Known rows, with every step that occurs:
saziz nezi tisi: [-0.33 -0.50  0.73  1.00  0.39  1.90 -1.96  2.50  0.50  0.45  2.67 -0.54
 -1.09 -2.60 -0.84  1.14  1.00  0.30  0.63 -2.21 -1.08  1.96  1.07 -1.12
 -0.84  2.32 -0.64 -2.79  1.76 -0.25]
fazip saziz nezi nimu toreg gemus: [-1.37  1.35 -1.35 -1.16  0.84 -2.08 -0.34 -1.72 -0.19 -2.17  2.48 -0.27
  0.55 -0.47 -3.20  1.42  4.46  1.66  2.16  3.27  0.91  3.27  2.88 -1.14
  1.70  1.70 -0.36  0.99 -0.27  3.12]
nimu fazip tisi nezi saziz: [-0.37  2.82  0.53 -2.18 -2.50 -0.23  1.21 -0.68 -0.69  1.24 -3.04 -1.20
  2.40 -2.07 -1.74 -1.34  0.65 -2.85 -0.73  2.63  1.18  0.83  2.42  0.75
 -0.06 -2.30  0.21 -0.37 -1.27 -0.58]
nezi nimu valaf rino: [-0.91 -1.18  1.36  0.79  0.54  0.10 -1.13  0.11  0.67 -0.29  0.67  1.91
 -0.83  0.83  1.02 -0.65 -2.62 -1.40  3.08 -2.03 -1.02  1.99 -1.46  0.86
 -2.93 -0.53 -0.13 -0.97 -0.05  0.23]
saziz fazip tisi nezi nimu toreg: [-1.88  3.35 -2.03 -2.31  2.23 -1.52  1.82 -0.70  0.50  0.87 -4.22 -0.24
  2.30 -0.50 -1.49 -0.27  3.39 -2.02  1.05  3.16  1.41  0.62  0.54 -0.29
  0.64 -0.60  2.53  0.58 -3.35 -1.78]
fazip tisi nezi: [ 1.19  0.07  1.99 -2.38 -1.66 -0.94 -2.66  0.42 -1.37  1.11 -0.91 -3.50
 -0.81 -1.17 -1.70 -0.45  1.50  0.78  1.45 -0.10  0.57 -1.43  1.07 -0.48
  1.18  2.91  1.81  0.92 -1.28 -0.21]
toreg nimu: [ 0.54  0.24  0.03  0.25  1.36  0.95 -0.03  0.53  0.57  0.59  1.45 -1.61
 -2.37 -0.96  0.58  1.95 -1.20  3.87  0.21 -1.68 -0.46 -1.49 -2.30  0.21
  2.01  1.98  0.76  0.08 -0.82  1.28]
vibot nimu: [-0.39 -1.30  0.18  1.55  2.24  1.12  1.14  0.82  0.29 -1.50  0.88 -1.61
 -3.95  1.82  1.75 -0.26 -0.77  3.44 -0.16 -4.64 -0.27 -1.46 -1.85  0.00
  1.67  2.26 -0.61  1.55  0.25  0.36]
toreg gemus: [ 0.66 -1.18  2.53  0.09 -0.41 -1.02 -4.98  1.94 -0.43 -1.35  3.24 -1.86
 -2.60 -1.16  0.18  1.96  2.00  2.05  2.22 -2.02  0.63 -3.14  0.15 -1.01
  6.29  4.77  0.27 -0.80  2.90  1.16]
rino valaf nimu nezi saziz fazip: [ 0.56 -2.80 -2.52  3.75 -0.35 -0.95  1.49 -0.57  1.30 -3.08 -0.15  2.53
  3.18  0.34  3.45  1.24 -4.00 -2.13 -2.19  2.42 -0.44  1.94  0.17  0.72
 -2.39 -4.59 -2.88 -2.09  1.71  0.33]
divu tisi nezi saziz fazip: [-2.34  1.47 -0.85 -1.63 -0.04  0.52  1.25  2.58 -1.55  1.41 -1.93 -2.39
  5.22 -4.77 -0.54 -0.71 -1.83  0.41 -1.23  1.17  2.08 -2.44  1.75  1.66
  0.32 -1.12  0.52 -5.19  2.27  1.23]
tisi nezi saziz: [-1.69 -1.77  0.10 -0.69 -2.19 -0.09 -0.94  0.20 -1.68 -2.08 -0.64 -3.36
 -0.30 -3.77 -0.97  0.20 -0.71  3.74  0.32 -0.48 -0.83 -0.07  1.71  2.31
 -1.34 -0.30 -0.56 -1.42  1.60  1.72]
rino valaf: [ 2.24 -2.07  1.97  1.02 -0.12 -0.92 -0.67 -0.78  0.17  0.07  1.42  1.31
 -1.46  0.63  2.41  2.15 -2.49  0.98  0.06 -3.39 -1.65 -4.47 -0.07 -1.06
  1.46  0.93 -1.20 -1.60  1.86  0.59]
saziz fazip tisi nezi nimu: [-1.49  3.38 -0.67 -2.20  0.58 -2.08  1.50  0.87  0.05  2.17 -3.64 -0.60
  2.63 -2.83  0.04 -0.03  1.70 -1.32 -1.89  2.41  1.85 -0.38 -0.68 -0.14
  0.70  1.60  1.22 -1.65 -2.75 -0.85]
divu tisi: [ 0.06  0.88  2.33 -0.80  1.95  1.81 -1.72  2.03 -1.29  1.95  2.13 -2.62
 -0.49 -0.60  0.78  0.64 -1.92  1.21  2.31 -3.24  0.49 -5.19  0.24 -1.23
  2.66  2.63  1.34 -0.63  2.79  0.91]
rino valaf nimu: [ 2.35 -4.38  1.01  1.69  0.85 -1.38 -1.82 -1.39  0.55 -2.21  1.62  1.64
  0.19  2.02  4.65  1.36 -3.49  0.55 -0.07 -1.52 -1.73 -2.72 -1.84  0.86
  0.06  0.68 -1.66  1.39  0.77  0.20]
vibot nimu kemo: [-1.18 -0.64 -1.55  2.74  2.64  0.24 -0.56  1.98  1.51 -1.43  0.11  2.31
 -5.29  3.34  0.05 -1.02 -2.80  4.41 -1.73 -5.71 -1.24 -1.33 -1.34  1.90
  1.05  2.96 -0.48  2.49 -1.49  0.57]
fazip saziz nezi tisi: [ 0.45  0.02  1.48 -0.68 -0.39  0.89  0.78  0.08 -0.63  2.30  2.88  0.43
  0.81 -1.82 -1.47  0.58  0.72 -0.13 -0.85  0.82 -0.81  2.92  1.62 -1.85
 -2.35  1.39 -1.70 -2.13  1.55  1.96]
valaf rino: [ 1.54 -3.52  3.60 -0.31 -0.99  1.91 -2.66  2.68 -1.23  0.35  0.15 -2.22
 -0.96  0.87  0.25 -0.56 -0.08 -1.25  4.23 -1.34 -1.25 -0.23 -1.39  0.71
 -1.22 -0.65  0.61 -1.07  2.65  0.55]
nimu toreg gemus: [ 0.13 -1.17  1.17 -0.13  1.07 -0.22 -4.50  0.45  0.12 -2.51  2.81 -1.44
 -2.93  1.16 -1.43  1.81  3.45  1.22  5.11 -1.35  0.29 -2.30  1.33 -1.29
  6.30  2.52  1.73  1.43  2.15  0.41]
tisi nezi saziz fazip: [-1.51 -1.32 -1.20 -0.89 -2.41 -0.22  0.87  1.89 -0.71 -0.59 -3.05 -1.03
  2.53 -3.63 -0.43 -0.02  0.11  0.44 -1.68  1.37  0.53 -0.10  0.41  2.76
 -0.78 -1.87 -0.63 -4.41  1.66  0.95]
fazip saziz nezi nimu: [-0.76  0.66 -0.60 -1.09 -0.64 -0.77  2.21 -0.81 -0.90  0.42  0.48 -0.18
  0.28 -1.29 -0.64  1.06  1.23  1.79 -1.22  1.31 -0.37  2.52  0.38 -0.06
 -2.72  1.32 -2.01 -0.21 -0.47  3.22]
nimu valaf: [ 1.23 -2.66  1.05  0.64 -1.34  0.47 -2.86 -0.31  0.92 -0.18  1.72  2.23
 -3.86  2.36  0.56  0.61 -1.64  0.22  2.01 -4.65 -0.77 -1.89 -0.45  0.06
  0.86  2.03 -0.04  0.15  0.96 -0.22]
tisi divu: [ 1.26 -2.32  1.88 -0.91 -0.81 -0.06 -2.02 -0.01 -1.40  0.71 -0.49  0.80
 -3.11  1.85  0.35  0.44  2.86  2.71 -0.35 -2.72 -1.19 -5.71 -2.32 -0.64
  2.39  0.33  1.99  0.07  1.31 -3.15]
rino valaf nimu nezi saziz fazip tisi divu: [ 1.97 -0.12 -1.13  1.73 -0.13 -3.20  2.26 -2.40  0.08  0.51 -2.04  4.93
  4.20  2.31  2.89  0.81 -0.76 -3.37 -4.65  5.07  0.76 -0.42 -0.35 -2.58
 -1.73 -6.27 -0.25 -2.21 -1.07 -4.26]
fazip tisi nezi nimu valaf: [-1.15  2.17 -0.29 -1.30 -0.23 -2.58 -1.17 -2.27  0.62  0.41 -0.51  0.74
 -0.73 -1.26 -0.82 -0.71 -1.16  0.61  0.43 -0.80  0.83  0.77  1.00 -0.36
 -0.55  2.83  1.13  1.02 -3.96 -0.62]
saziz fazip tisi nezi: [ 1.35  0.45  0.74 -2.37 -1.97 -0.94 -0.90  2.00 -0.33  2.62 -3.41 -1.21
  1.85 -0.99 -1.21 -0.70  2.35 -2.52 -0.63  1.82  1.95 -1.40 -0.24  0.08
  1.68  1.43  1.84 -1.99 -1.17 -1.17]

Rows:
[ 0.50  2.34 -0.25 -0.03 -1.38 -0.63  1.88  0.19 -1.03  2.61 -2.85  1.76
  0.69  0.69 -0.61  0.81  2.92 -2.39 -2.65  3.45  1.43 -0.65  0.46 -3.70
  0.08 -4.77  1.50 -3.28  0.38 -3.99] : nimu nezi saziz fazip tisi divu
[-3.35  2.93 -0.41 -1.54  2.26 -0.29 -0.75  0.58 -1.27 -0.13  0.48 -4.39
  1.85 -4.82 -0.66 -1.04 -2.06  3.97  0.83 -1.61  0.81 -3.16  1.17  1.20
  0.78  3.53  1.66  0.20 -0.21  1.52] : divu tisi nezi nimu
[ 0.92 -0.56 -0.53 -0.05 -0.62  1.42  1.17 -0.65  1.11  0.61  1.24  2.63
  4.24  0.83 -0.40 -2.30  0.44 -4.68 -1.88  3.83 -0.30  5.04 -0.23  1.68
 -2.82 -1.09 -2.13  1.99 -0.51  0.05] : valaf nimu fazip saziz nezi tisi
[-2.40  1.05  0.50 -1.61  0.04  0.52 -0.47  1.03 -2.43 -0.17  0.55 -4.66
  2.50 -4.94 -1.09 -0.52 -2.88  3.55  0.81 -0.56  0.73 -2.43  2.98  1.08
 -0.43  0.24  0.51 -2.38  2.13  2.25] : divu tisi nezi saziz
[-0.37 -0.12 -1.42 -0.27 -1.60 -1.37  1.41 -2.43  0.69  0.20  1.33  3.44
 -0.34  0.62 -1.18  0.16 -0.48  0.58 -1.00 -0.09 -0.17  3.62  0.99  0.22
 -3.70  1.13 -2.08 -0.28 -1.52  2.65] : fazip saziz nezi nimu valaf
[-0.28 -1.13 -1.68  3.42  0.75  2.10  0.03  0.89  0.86 -3.61  1.88 -3.38
 -5.23  2.01 -0.68 -1.11 -0.96  3.04  1.25 -4.36 -0.04  1.36  0.14 -0.34
  0.84  1.65  0.07  3.38  0.29  0.61] : vibot nimu nezi
[ 0.48  2.06  1.54 -1.94  0.26 -1.56  2.93  0.16 -1.59  4.61 -3.80  3.77
  1.95  0.40  1.92  1.58  2.97 -2.01 -4.05  3.03  1.20 -3.29 -1.57 -3.11
  0.91 -3.87  0.84 -5.04  0.32 -4.06] : nezi saziz fazip tisi divu
[ 1.66 -1.92  0.88  0.82 -0.31  1.37 -1.42  0.53  1.33  0.67  1.63  1.07
 -0.79  1.29 -0.66 -0.65 -3.44 -0.12  2.73 -1.05 -0.36  2.45 -2.19  1.49
 -1.87 -0.96  1.12 -1.31 -1.52  0.85] : toreg nimu valaf rino
[ 2.22  0.54  3.23 -2.10  0.13 -1.16 -1.45 -0.65 -1.70  3.44 -1.02  1.13
 -2.20  2.38  0.53  0.63  3.46  0.40 -0.58 -0.59  0.12 -5.30 -1.57 -3.48
  2.55  0.54  2.65  0.18 -0.76 -4.31] : fazip tisi divu
[ 2.09 -2.22  0.81 -1.36 -3.16  0.42 -0.23  0.28 -1.31  0.85  0.88 -0.69
 -0.46  0.76 -1.97  0.43  1.94  0.63  0.05  0.69 -0.36  1.36  0.99  0.14
 -1.72  1.17 -1.30 -0.44  1.25  3.00] : fazip saziz nezi
[-1.10  3.27 -1.96  2.53  1.75  0.62  5.05  1.10  0.70  0.18 -1.53 -0.68
 -0.23  0.65  0.94  0.08 -1.01 -1.80 -2.54  1.49  2.35  3.76  0.87 -3.09
 -0.75 -2.81 -0.99 -1.83 -0.68 -0.35] : vibot nimu nezi saziz fazip tisi
[ 0.77 -1.72 -0.12  4.25  1.88 -0.14 -1.79 -1.49  1.71 -2.80  4.72  0.87
  0.36 -0.04  2.53  0.57 -4.46 -0.47  0.40 -1.00 -2.03  1.64  0.81 -1.57
 -1.24  0.16 -1.43  1.50  1.19 -0.76] : rino valaf nimu nezi tisi
[ 0.88  1.75  0.55 -0.60 -1.59  1.95  2.17 -0.09  0.80  2.95  1.08  2.23
  2.52 -0.56 -2.43 -1.46  1.47 -4.41 -1.67  1.81 -0.15  3.22  1.54 -0.17
 -1.26 -0.80 -1.65 -0.98  0.68  0.63] : nimu fazip saziz nezi tisi
[-1.55  1.31 -2.19  0.07 -0.17 -1.86  0.59  0.31  0.43  0.53 -0.26  3.72
 -1.12  0.51 -2.57  0.00 -0.65  2.60 -2.87  0.26 -1.41  2.56  0.82  1.84
 -3.35  1.98 -1.98  0.57 -2.00  3.49] : fazip saziz nezi nimu kemo
[-0.49 -0.08  0.86 -1.85 -0.22  0.92 -3.23  1.79 -1.70  0.24  0.87 -5.00
  1.06 -2.82 -2.02 -1.46 -1.37  2.92  2.16 -2.34  0.91 -4.37  1.71  1.36
  1.93  3.31  2.29  0.05  1.32  1.30] : divu tisi nezi
[ 4.03 -2.96 -1.03  0.45 -3.01 -1.08  1.31 -2.54  1.21 -0.89 -0.21  4.14
  4.60  3.50  0.56 -1.50 -0.86 -4.49 -2.60  3.25 -0.31  2.15  0.17  2.78
 -2.37 -2.50 -3.03  1.79 -1.11  1.43] : rino valaf nimu fazip saziz nezi
[ 0.07  2.74 -0.18  0.69 -0.80  0.41  2.09  1.52 -0.24  1.93 -1.44 -0.35
  0.63 -0.74  0.11  1.65  0.30 -3.68 -0.52  2.91  1.54  2.22  1.60 -3.34
 -0.56 -2.88 -0.35 -3.30  1.26 -0.34] : nimu nezi saziz fazip tisi
[ 0.37 -4.39 -0.58  0.40  2.12  1.26 -2.84 -0.93  0.35 -3.64  0.65 -0.50
 -1.83  4.29  1.52  0.26  0.98  0.16  4.67 -0.59 -1.69 -0.30 -1.54  1.44
  0.05 -0.20  1.06  5.54  0.36 -0.93] : valaf nimu toreg
[ 0.07  0.31 -0.68  1.54  1.14  2.11  2.43  0.64  1.66 -1.02 -0.82  0.34
 -2.20  2.93  0.92 -2.10 -0.13 -0.82 -1.00 -3.67  0.48 -0.96 -1.91  1.54
  2.79  0.23 -0.56  2.63 -0.69 -1.01] : vibot nimu fazip
[ 1.37  1.36  0.53 -1.65 -2.13  0.81  2.11 -1.31 -0.02  3.67 -0.33  4.45
  2.70  0.79 -3.07 -2.20  4.11 -3.03 -3.89  2.23 -0.13  0.57  0.26 -0.51
 -0.62 -2.60  0.14 -1.12 -0.22 -2.97] : nimu fazip saziz nezi tisi divu
[ 0.82 -4.01 -0.97  2.39 -0.96  1.43 -4.10  0.73  0.42 -4.31  1.98 -2.81
 -2.65  2.15  0.69 -0.54 -0.59  0.64  3.07 -0.94 -1.17  1.50 -0.90  1.18
 -0.48  1.17  0.28  5.05  1.11  0.12] : valaf nimu nezi
[-1.12 -2.83 -1.47  2.68 -0.52  1.15 -1.57 -0.17 -0.38 -4.69  1.66 -2.39
 -1.19  0.07  1.59  0.69 -2.05  1.37  1.80  0.79 -1.30  3.39  0.39  0.90
 -2.88 -1.97 -1.50  2.62  2.00  1.06] : valaf nimu nezi saziz
[-2.59  0.04 -0.72 -0.86 -0.13 -1.09 -1.11 -0.13 -0.54 -2.05 -0.70 -3.07
 -0.82 -3.55 -0.54 -0.30  0.10  4.09  0.46 -1.59 -0.68 -0.85 -0.19  2.19
 -0.06  2.96  0.54  1.15 -0.85  1.13] : tisi nezi nimu
[-2.45  0.98 -0.84 -0.07  3.66  0.55  0.72 -1.55  0.37 -1.63  0.05 -0.38
 -2.81  1.04  0.75  1.68  1.09  1.66  3.51 -1.94 -1.53 -0.83 -0.36 -0.57
  0.61  0.04  0.80  2.77 -0.20 -0.20] : nezi nimu toreg
[-0.13  2.47  1.69 -1.07  0.73 -0.37  2.91  1.41 -0.73  3.68 -2.44  1.50
  1.85 -0.92  2.50  2.47  0.27 -3.35 -1.89  2.59  1.38 -0.56 -0.34 -2.83
  0.22 -2.21 -0.95 -4.84  1.16 -0.64] : nezi saziz fazip tisi
[ 2.02 -2.23  0.65 -1.06 -1.25  0.74  0.95 -2.03 -0.01  0.15 -0.52  1.81
  2.12  3.95  1.43 -2.08 -0.02 -3.61 -0.66  2.58 -0.33  0.17 -2.39  2.52
 -0.13 -1.17 -1.33  5.00 -0.13  0.78] : valaf nimu fazip saziz
[-0.68  5.61  1.13 -1.21  1.87 -0.28  2.23 -0.73  0.90  2.91 -1.83  1.26
  0.09  0.41  1.58  0.25  1.05 -4.03 -0.49  0.57  0.85 -0.86 -1.10 -1.80
  2.05  0.43  0.18  1.53 -2.13 -1.77] : nezi nimu fazip tisi
[-2.89 -0.03 -2.31 -1.12  1.54 -0.45 -0.70 -1.82 -0.05 -3.45 -1.12 -2.54
 -1.18 -1.12 -2.09 -0.29  1.76  3.27  3.34 -0.91 -1.11  0.09  1.11  2.08
 -0.20  0.65  1.97  3.37 -1.54  0.17] : tisi nezi nimu toreg
[ 0.61  0.69 -1.77  2.15 -0.06  1.87 -0.85  0.52  1.09 -1.39  2.42 -3.50
 -3.61 -0.63 -1.87  0.96 -1.09  3.58  1.53 -1.28 -0.29  1.31 -0.45 -0.30
  1.04  1.18  1.29  1.84 -0.78  1.51] : toreg nimu nezi
[ 1.17 -2.18 -0.08  3.44  1.49 -1.24 -1.73 -2.79  0.94 -1.91  3.26  3.20
  0.37  1.35  2.09 -0.35 -1.88  0.79 -1.85 -0.61 -2.08 -1.33 -0.33 -1.96
 -0.70 -1.71  0.40  1.40  0.31 -4.28] : rino valaf nimu nezi tisi divu
[-0.92 -2.36 -2.79  2.66 -0.61  1.03  0.13  1.57  0.51 -3.12 -0.70 -0.10
  1.57  0.20  1.99  0.51 -1.25 -1.82 -0.37  2.67  0.12  3.34 -0.91  1.64
 -2.32 -3.33 -1.50 -0.15  1.97  0.13] : valaf nimu nezi saziz fazip
[-0.61  4.96 -1.24 -1.80 -0.67 -0.24  3.23 -1.33  0.38  1.74 -2.42 -1.53
  3.12 -3.49 -2.24 -0.82 -0.75 -0.32 -2.49  4.25  1.83  2.34  1.13  1.27
  0.03 -2.44  0.72 -0.53 -4.25  0.26] : toreg nimu fazip tisi nezi saziz
[-0.87  3.10  0.42 -1.39  0.23 -0.13  4.50 -2.49  0.03  2.14 -1.04  1.90
  1.23  0.60  0.70 -0.73  0.13 -2.08 -1.77  1.29 -0.16 -0.42 -1.29  0.43
  0.39 -0.73 -1.48  2.13 -0.39  1.51] : nezi nimu fazip saziz
[ 1.53  2.90  0.51 -0.50  1.49 -0.06  3.01 -1.22  0.45  2.41 -2.90  2.62
 -1.34  4.71  0.31 -2.73  3.04 -1.91 -3.38 -1.03  1.66 -3.28 -2.38 -1.63
  3.62 -1.41  2.07  2.53 -3.46 -5.60] : vibot nimu fazip tisi divu
[-0.46 -2.11 -0.36  1.07 -1.57  0.41 -2.05  1.47  1.19 -1.26  0.31  1.67
 -0.03  0.17 -1.32 -0.96 -0.79 -1.79  2.75 -1.16 -0.53  5.47  0.16  1.83
 -4.88 -0.59 -0.61 -2.31 -0.74  0.61] : saziz nezi nimu valaf rino
